What can hang from each mark:
j982: j917
j444: j341 j445 j779
j681: j444
j779: j385
j812: j403 j805
j805: j812
j341: j385 j444
j823: j180
j385: j341 j681 j779 j982
j180: j403
j917: j403 j823 j982
j403: j180
j445: j385
j653: j385 j444

(in the rows, 128 means zero)
Known rows, with every way that one mark hangs from another:
[j341 j385 [j444 j445 j779]]: [200  78  98 141 202 113  82  68 134 186 162  97 137  81 136 112 121 145
 105 143 141 153 159 178 162 150 122 144 159 116 114  98  94 135 193 148
 108 186 110 131 146]
[j445 [j385 j779 [j982 [j917 j403]]]]: [164 103 106 116 164 174 103  89 153 173 138 125 147  88 142 121 106 122
  94 127 113 125 138 232 142 152 113 126 132 122  62  91 109  96 145 167
  76 208 109 157 140]
[j653 [j444 j445 j779]]: [194  88 128 147 170 135 104  72 135 177 155 111 133  96 129 137 119 141
  97 133 123 155 156 166 163 142 113 119 151 117 114 102 100 133 185 151
 112 177 114 115 133]
[j681 [j444 [j445 j385] j779]]: [217  82  95 130 192 118  95  70 148 178 167  92 132  56 139 113 118 146
 101 133 123 150 160 181 164 149 104 107 159 119 107  98  94 135 187 149
 108 183 116 109 139]
[j444 j341 j445 [j779 [j385 j982]]]: [208  86 125 119 189 140  90  63 187 181 181 105 123  86 128 135 132 123
  84 140 127 140 153 190 141 142 106 120 149 122  74  94  93 129 192 140
 112 169 109 129 121]
[j917 j403 [j823 j180] j982]: [180  96  90 100 120 150 104  87 160 193  99 134 140 120 151 128 126 138
 111 141 128 165 114 212 148 150 127 123 132  99 139 123 116  89 137 163
  98 187 106 118 144]
[j403 j180]: [164  95 141 139 129 129  90 112 151 159 124 137 128 138 139 128 116 125
 115 135 141 157 139 209 141 113 120 103 160 113 127 115 134 117 164 150
 118 146  99 122 145]
[j653 j385]: [168  92 144 150 135 134 111 102 135 163 140 126 128 135 130 139 110 124
 115 129 123 156 135 200 137 135 132 106 152 129 102  95 114 115 171 160
 113 163 104 123 141]
[j341 [j385 j779] j444]: [171  80 113 150 167 110  81  92 119 179 145 122 144 106 135 113 111 132
  99 134 139 138 152 189 147 142 122 138 161 122 103 101 104 113 182 157
  95 183 111 154 154]
[j681 [j444 j445 j779]]: [206  88 117 134 175 119  97  78 143 182 159 109 134  80 138 130 115 142
 101 131 130 152 156 177 155 133 111 111 154 119 117 110 104 126 187 151
 113 175 113 109 135]
[j444 j341 j445 [j779 j385]]: [210  80 122 128 179 124  93  69 177 186 166  97 126  77 136 133 133 121
  91 144 125 156 147 177 148 144 103 113 155 130 106 101  88 127 200 142
 118 161 118 124 126]
[j653 j444]: [159  93 148 159 131 134 108  96 123 161 132 126 127 129 129 149 109 131
 110 129 126 159 143 182 149 133 119 103 151 115 117 110 118 117 168 152
 114 163 108 121 139]
[j444 [j341 j385] j445]: [193  80 106 138 151 114  74  72 159 171 149  99 119  81 136 120 125 137
 113 152 136 161 141 184 161 164  98 119 171 104 122  94  98 121 189 138
 119 148 118 129 142]
[j341 j385]: [161  89 133 151 138 124  97 101 131 163 130 117 131 120 132 126 108 128
 122 137 131 156 130 202 147 134 125 111 155 116 111 103 125 105 168 156
 115 162 106 137 153]
[j779 j385]: [160  91 155 146 137 125 107 106 146 167 135 120 131 131 135 147 111 110
 108 133 126 157 129 205 127 121 122  94 147 132 102 113 120 105 175 157
 118 155 103 134 137]
[j341 [j444 j445]]: [175  88 119 149 157 112  84  87 135 172 144 113 130 107 145 133 112 138
 114 138 144 162 144 178 149 143 113 125 165 109 134 109 110 129 183 150
 116 152 107 127 137]
[j445 [j385 [j341 j444] j681 j982]]: [193  72  90 134 179  93  57  86 148 161 170 110 118  84 130 102 125 133
 105 130 157 140 153 193 131 157 118 125 176 103  95  76  87 131 183 140
 101 155 115 125 149]
[j444 [j445 j385]]: [184  88 111 142 147 121  93  86 150 162 141 100 126  88 142 119 112 134
 117 139 127 161 133 190 157 153 102 103 166 110 117  98 113 123 177 154
 116 151 110 129 141]
[j779 [j385 j982]]: [157  98 158 136 147 142 103  99 158 164 149 127 128 139 128 148 111 109
 102 129 126 142 135 219 120 119 124 100 144 124  71 106 125 106 168 156
 112 163  92 139 132]
[j812 j403 j805]: [143  88 135 156 150 107  90 110 153 167 143 120 128 120 126 117 115 119
 122 130 156 155 152 212 135 112 133  80 145 123 112 113 120 108 176 162
 119 145  78 138 149]
[j385 j341 j681 j779 [j982 j917]]: [170  88 115 126 147 126  66 100 145 172 148 138 132  95 132 126 116 116
  91 131 154 126 137 208 119 144 123 127 158 117  80  87  93  82 169 159
  85 157 132 148 143]
[j444 [j341 [j385 j681 j779]] j445]: [212  67  84 128 164  93  54  72 149 181 158 105 125  59 133  92 130 139
  85 150 147 142 150 174 154 175  92 132 186 105 114  74  76 110 205 142
 101 154 133 141 147]
[j385 j681]: [167  87 133 146 128 113  91 109 130 160 130 126 129 117 136 125 107 126
 112 132 144 156 128 191 132 130 124 106 165 113 124  99 124 100 173 160
 117 143 114 130 148]
[j385 [j681 j444] j982]: [180  89 124 128 155 118  83  96 137 162 156 130 125 107 129 127 111 138
 100 126 147 138 152 203 126 129 120 107 164 105  91  98 113 108 170 150
 108 163 107 119 140]
[j180 j403]: [160  96 127 141 129 128  96 104 150 157 140 124 142 137 140 129 104 111
 112 126 138 157 131 199 135 125 121 105 155 117 118 105 140 111 165 153
 116 165 106 133 145]
[j681 [j444 j341 j779]]: [203  84 119 135 169 122  98  81 154 176 160 114 129  78 135 132 119 135
 101 130 129 150 154 172 151 131 113 111 152 128 115 110 103 125 181 146
 113 171 124 110 138]
[j681 [j444 j341 [j445 [j385 j982]]]]: [211  84  89 116 175 124  75  61 174 166 176  98 113  56 136 122 124 145
 101 140 130 143 162 191 156 166  85 107 172  98  89  92  89 141 182 132
 108 163 113 113 130]
[j341 j444]: [157  90 135 157 145 118  95 103 125 165 135 124 134 126 140 139 105 130
 119 131 141 158 138 185 139 128 127 120 156 118 126 115 124 119 170 157
 114 159 106 133 144]
[j805 [j812 [j403 j180]]]: [149  83 119 148 153 100  73 111 167 171 142 135 121 118 125  94 139 132
 120 139 161 158 176 219 131  99 126  83 154 114 117 120 126 117 181 147
 121 149  75 122 147]
[j444 j779]: [175  94 144 150 148 136 113 100 140 168 139 124 141 117 135 132 104 125
 109 125 126 150 132 188 147 117 133 114 143 131 111 111 132 110 168 168
 114 169 110 130 145]
[j681 [j444 j341 [j779 j385]]]: [209  79 123 126 187 119  99  78 164 185 169 105 127  78 132 139 130 122
  90 134 125 150 160 182 139 130 111 103 147 139  98 110  86 126 192 139
 113 178 119 111 130]
[j917 j403 [j823 j180]]: [183  98 106 115 136 150 102  90 167 179 114 128 143 125 149 128 125 134
 118 138 116 161 128 217 139 147 116 122 129 115 140 106 116 108 137 154
  94 196 100 128 139]
[j681 [j444 j445]]: [186  91 122 137 146 113  89  87 138 172 146 113 126  95 142 137 112 139
 110 135 136 159 147 185 149 139 102 100 164 110 128 109 108 121 180 147
 118 156 112 112 134]
[j444 j341 j779]: [190  87 131 144 150 131 101  87 158 169 149 117 133  96 135 131 115 126
 105 132 126 152 135 176 151 131 120 118 150 128 115 107 118 119 177 155
 116 161 120 126 140]
[j805 j812]: [148  90 138 164 130 120  92 105 139 173 134 122 125 120 134 123 119 126
 123 131 140 165 136 189 132 117 127  89 147 112 108 121 134 103 171 161
 121 152  90 138 141]
[j445 [j385 j341]]: [180  81 117 148 135 105  85  98 150 157 141 108 122  97 137 118 118 120
 121 130 130 157 129 190 144 145 112  97 162 119 116  94 108 118 174 152
 115 143 120 122 149]
[j982 [j917 j823]]: [145 105 128 133 132 165 116  99 144 173 106 132 134 109 146 154 112 130
 124 138 138 167 114 213 138 137 126 108 129 121 120 125 118  83 140 163
  96 169 112 132 134]
[j653 [j444 j779]]: [178  91 143 155 159 141 115  88 127 170 146 122 136 114 126 142 113 134
 100 124 121 151 151 174 155 127 128 114 142 125 108 107 114 123 173 157
 109 182 111 119 140]
[j982 [j917 j403]]: [147 106 129 134 131 164 113 103 137 172 113 125 139 114 148 146 105 119
 121 135 122 160 123 217 140 138 124 115 129 125 116 111 122  93 144 161
 103 180 112 135 141]
[j681 [j444 j341 [j445 j385] j779]]: [233  75  81 124 195 116  85  58 167 180 175  86 123  35 140 113 129 148
  97 139 124 152 163 168 168 162  90 112 166 116 112  95  79 144 196 137
 110 174 127 107 135]
[j385 j341 j681 [j982 j917]]: [164  90 119 128 142 130  73 100 146 163 143 130 120 103 132 136 116 119
 112 136 156 144 130 213 119 143 129 119 156 111  91  92 101  90 161 150
 100 146 126 131 141]

Rows:
[197  84 106 125 165 127  64  65 167 177 167 115 127  80 130 112 124 135
  87 144 134 128 153 193 153 163  95 134 169 102  79  82  95 116 189 145
  97 168 115 152 139]
[j444 [j341 [j385 j779 j982]] j445]
[172 104 100 105 139 175 107  91 163 185 102 128 144 112 155 144 123 130
 120 144 118 164 122 232 135 154 121 127 118 120 132 114 107  91 125 154
  84 204 110 134 135]
[j982 [j917 j403 [j823 j180]]]
[182  87 117 139 202 135  89  77 138 175 169 117 138 107 124 119 115 139
 102 130 138 134 159 201 146 131 140 146 146 117  74  97 113 127 173 154
  99 201  99 141 148]
[j341 [j385 j982] [j444 j779]]
[183  83 134 144 192 122 105  90 140 183 159 112 138 111 134 136 118 118
  96 129 132 151 150 187 133 122 133 124 143 141 100 113 103 124 187 155
 111 184 104 132 136]
[j341 [j444 [j779 j385]]]
[202  73  97 147 190  99  81  82 145 172 166 100 132  76 135 108 125 130
 109 127 136 150 151 174 149 145 124 126 157 128 113  95  91 140 186 149
 106 172 123 120 150]
[j445 [j385 [j341 [j444 j779]]]]
[154  85 128 141 160 107  75 113 171 167 140 129 124 127 126 105 130 121
 118 136 165 154 168 226 136 104 129  80 154 115 118 117 117 121 177 148
 120 142  70 127 150]
[j812 [j403 j180] j805]
[196  79 101 142 147  98  73  83 159 163 151  96 118  78 140 114 124 128
 117 138 134 162 136 183 153 159  97 102 171 109 125  87  94 128 187 145
 117 138 122 118 144]
[j444 [j445 [j385 j341]]]
[165 101 113 116 132 163 105  97 157 177 104 131 139 117 152 153 117 131
 124 147 130 164 118 224 132 147 127 122 130 118 130 125 113  89 131 157
  87 178 113 137 134]
[j982 [j917 [j823 j180]]]
[216  67 100 121 173  70  57  81 154 184 171  98 112  72 133 122 140 123
  93 140 152 158 159 183 125 152  97  94 178 116 120  87  59 119 211 127
 117 142 127  99 134]
[j779 [j385 j341 [j681 [j444 j445]]]]
[215  62  80 141 199  83  67  83 139 173 170  98 128  63 132  92 130 135
 101 130 150 147 154 170 143 153 124 130 171 121 116  80  78 136 196 146
 102 166 130 117 154]
[j445 [j385 [j341 [j444 j779]] j681]]
[171  85 120 134 155 123  78  93 137 160 149 123 124 114 123 113 114 133
 107 137 147 139 141 214 132 140 129 122 165 101  81  83 118 102 170 152
 105 164 104 139 151]
[j341 [j385 j681 j982]]
[167  96 109 112 122 138  95 102 152 181 106 140 132 129 144 118 122 129
 108 137 143 161 130 213 153 124 125 111 152  99 128 125 128 101 157 156
 120 163 100 108 151]
[j917 [j403 j180] j982]
[171  99  91 102 141 163  95  93 171 174 119 127 148 122 155 142 119 120
 115 144 138 162 126 227 127 151 124 124 134 115 128 117 115  95 131 146
  86 194 112 137 135]
[j982 [j917 [j823 [j180 j403]]]]
[190  79 120 153 174 101  83  90 139 177 159 116 135 101 135 124 121 126
 109 125 143 153 147 171 141 129 132 131 152 130 124 103 101 129 184 152
 112 166 121 121 147]
[j385 [j341 [j444 j779]]]
[215  74  93 130 192 107  92  86 135 171 161 102 133  59 133 100 117 143
  98 127 134 143 157 186 147 141 118 107 163 122 102  91  94 124 183 153
 104 181 122 111 149]
[j445 [j385 [j681 [j444 j779]]]]
[183  80 116 143 145 117  79  87 148 174 144 119 134  91 132 114 118 126
  97 139 131 140 143 185 152 151 108 123 163 120 104  93 103 106 183 153
 101 166 123 150 151]
[j444 [j341 [j385 j779]]]
[187  86 124 143 182 119  79  83 152 173 173 125 131 109 127 126 120 127
 102 123 144 136 153 186 135 127 134 138 149 120  91  99 107 131 179 152
 105 175 111 126 142]
[j385 [j341 [j444 j779]] j982]
[169 102 121  99 158 178 105  88 180 182 127 131 134 125 142 161 126 118
 107 146 127 147 131 248 113 142 128 120 122 122  80 117 102  89 134 149
  81 193  99 145 121]
[j779 [j385 [j982 [j917 [j823 j180]]]]]
[157  95 140 127 150 142  88  97 163 170 148 124 121 118 131 159 121 101
 109 136 137 145 132 225 115 134 127 106 139 130  72 104  98  93 165 146
 103 156 114 135 130]
[j779 [j385 j341 [j982 j917]]]
[186  76 118 144 133  84  64 105 136 171 145 130 133 100 133 106 119 118
  93 126 150 139 136 179 128 139 115 114 172 121 118  85  97  98 190 159
 101 141 133 137 152]
[j385 j341 j681 j779]
[231  69  77 127 186 108  75  66 167 174 168  87 122  38 137  93 131 143
  95 145 136 152 148 167 160 169  97 121 178 111 114  78  82 133 198 143
 110 155 131 118 141]
[j444 j341 [j445 [j385 j681]] j779]
[212  77 100 135 179 121  81  63 162 181 162  95 126  66 133 114 129 138
 103 148 130 155 149 175 166 158 107 130 161 114 113  91  94 127 193 142
 114 168 121 125 142]
[j444 [j341 j385] j445 j779]
[170  98 103 108 167 154  93  88 147 176 136 134 126  84 136 143 121 145
 104 136 156 147 142 223 125 144 123 112 141 106  89 111  95  87 146 149
  85 182 112 117 131]
[j385 [j681 j444] [j982 [j917 j823]]]
[220  75  82 123 171 104  74  68 160 179 166  98 128  41 142 108 125 142
  86 138 126 141 163 171 163 169  76 108 176 112 110  93  75 131 197 140
  98 165 130 125 136]
[j681 [j444 j341 [j445 [j385 j779]]]]
[204  76 108 124 170 100  67  87 146 168 180 125 112 100 118 119 131 134
  98 125 149 137 162 200 119 149 125 108 170 114  79  70  73 124 187 136
 103 164 116  99 141]
[j653 [j385 j341 [j681 j444] j982]]
[161 106 105 108 151 174 104  97 166 180 102 139 135 109 150 132 131 132
 117 143 137 167 135 235 143 137 116 114 126 114 129 120 110  98 134 147
  92 191 100 117 137]
[j982 [j917 [j403 j180] j823]]
[222  76 109 139 189 137  99  55 153 183 179 102 118  77 122 133 138 145
  88 139 119 155 171 157 166 169 109 125 159 123 100  80  63 151 201 135
 109 184 121 101 128]
[j653 j385 [j444 j341 j445 j779]]
[192  79 108 136 156 111  80  81 145 171 151 107 120  81 132 126 123 138
 112 142 135 154 154 188 153 149 106 109 163 114 116 103  95 119 180 134
 114 164 119 116 146]
[j681 [j444 [j341 j385]]]
[161 101 104 117 122 152 114  90 148 190 100 134 135 111 144 130 121 137
 110 132 137 169 110 202 153 140 125 110 133 102 129 125 121  83 145 168
 105 180 105 111 144]
[j917 j403 j823 j982]
[217  69  91 128 160  70  50  84 139 184 166 115 127  63 136 104 129 135
  83 133 155 142 159 170 138 156  94 113 183 110 125  83  67 113 207 142
 101 147 137 115 142]
[j385 j341 [j681 [j444 j445]] j779]
[167  94 146 144 154 156 110  84 133 160 161 132 121 138 114 148 118 135
 100 125 120 142 159 202 139 142 129 114 148 116  69  87 101 130 169 148
 102 185  95 118 133]
[j653 [j385 j982] j444]
[205  83 132 121 193 116  85  80 166 181 184 116 126  96 121 136 130 116
  88 122 132 133 163 201 123 121 123 104 142 134  68  98  87 122 188 142
 107 182 112 111 133]
[j681 [j444 [j779 [j385 j341 j982]]]]
[202  63  97 142 175  79  59  94 127 181 170 124 130  98 128 101 130 127
  86 126 154 137 159 174 125 158 126 136 176 127 106  69  61 123 204 149
  93 164 129 126 150]
[j653 [j385 [j341 j444] j681 j779]]
[192  71 100 141 146  87  69  99 145 158 146 106 118  83 134 102 124 125
 113 133 145 155 133 187 138 152 112 101 176 113 120  79  94 115 183 148
 111 137 127 118 154]
[j445 [j385 j341 j681]]
[152  99 129 128 143 152  93 103 136 161 133 135 128 113 135 143 104 124
 111 135 150 143 129 221 123 135 133 119 151 111  84 101 119  85 153 160
  99 158 113 142 138]
[j385 j681 [j982 j917]]
[201  72 106 134 150  76  61  99 132 177 157 127 130  83 133 109 123 127
  87 125 152 137 153 178 130 140 108 108 174 120 118  88  82 104 194 150
  99 152 135 120 150]
[j385 j341 [j681 j444] j779]
[204  82  95 129 168 106  82  79 143 177 157 105 137  62 142 110 114 141
  90 131 126 139 158 184 158 156  88 104 169 114 105  96  89 124 190 153
  97 173 120 129 139]
[j681 [j444 [j445 [j385 j779]]]]
[171  91 132 135 143 125  81 102 139 165 149 142 139 117 128 114 105 127
  85 123 143 122 139 202 126 129 121 122 162 111  79  88 121  95 172 167
  93 162 111 152 144]
[j385 j681 j779 j982]
[214  72 106 134 174  85  71  91 140 177 166 115 126  75 130 111 126 133
  97 125 148 147 154 175 135 133 122 110 163 123 120  91  86 117 192 145
 111 160 132 101 148]
[j385 j341 [j681 [j444 j779]]]
[186  81 129 149 150 135 103  79 141 165 156 118 114 110 122 146 129 135
 102 135 121 158 158 173 151 160 115 111 159 121 103  88  80 137 182 136
 110 169 115 109 134]
[j653 j385 [j444 j341]]
[207  79  92 140 201 116  90  71 143 178 164  91 137  69 142 109 118 144
 104 136 131 153 155 174 163 153 113 132 161 117 114  98  96 144 189 152
 107 181 112 124 141]
[j341 [j444 [j445 j385] j779]]
[189  79 121 133 154 110  72  94 150 162 168 127 112 118 119 118 127 124
 103 128 147 140 145 203 119 148 130 116 167 115  78  68  88 117 183 146
 106 153 113 117 143]
[j653 [j385 j341 j681 j982]]
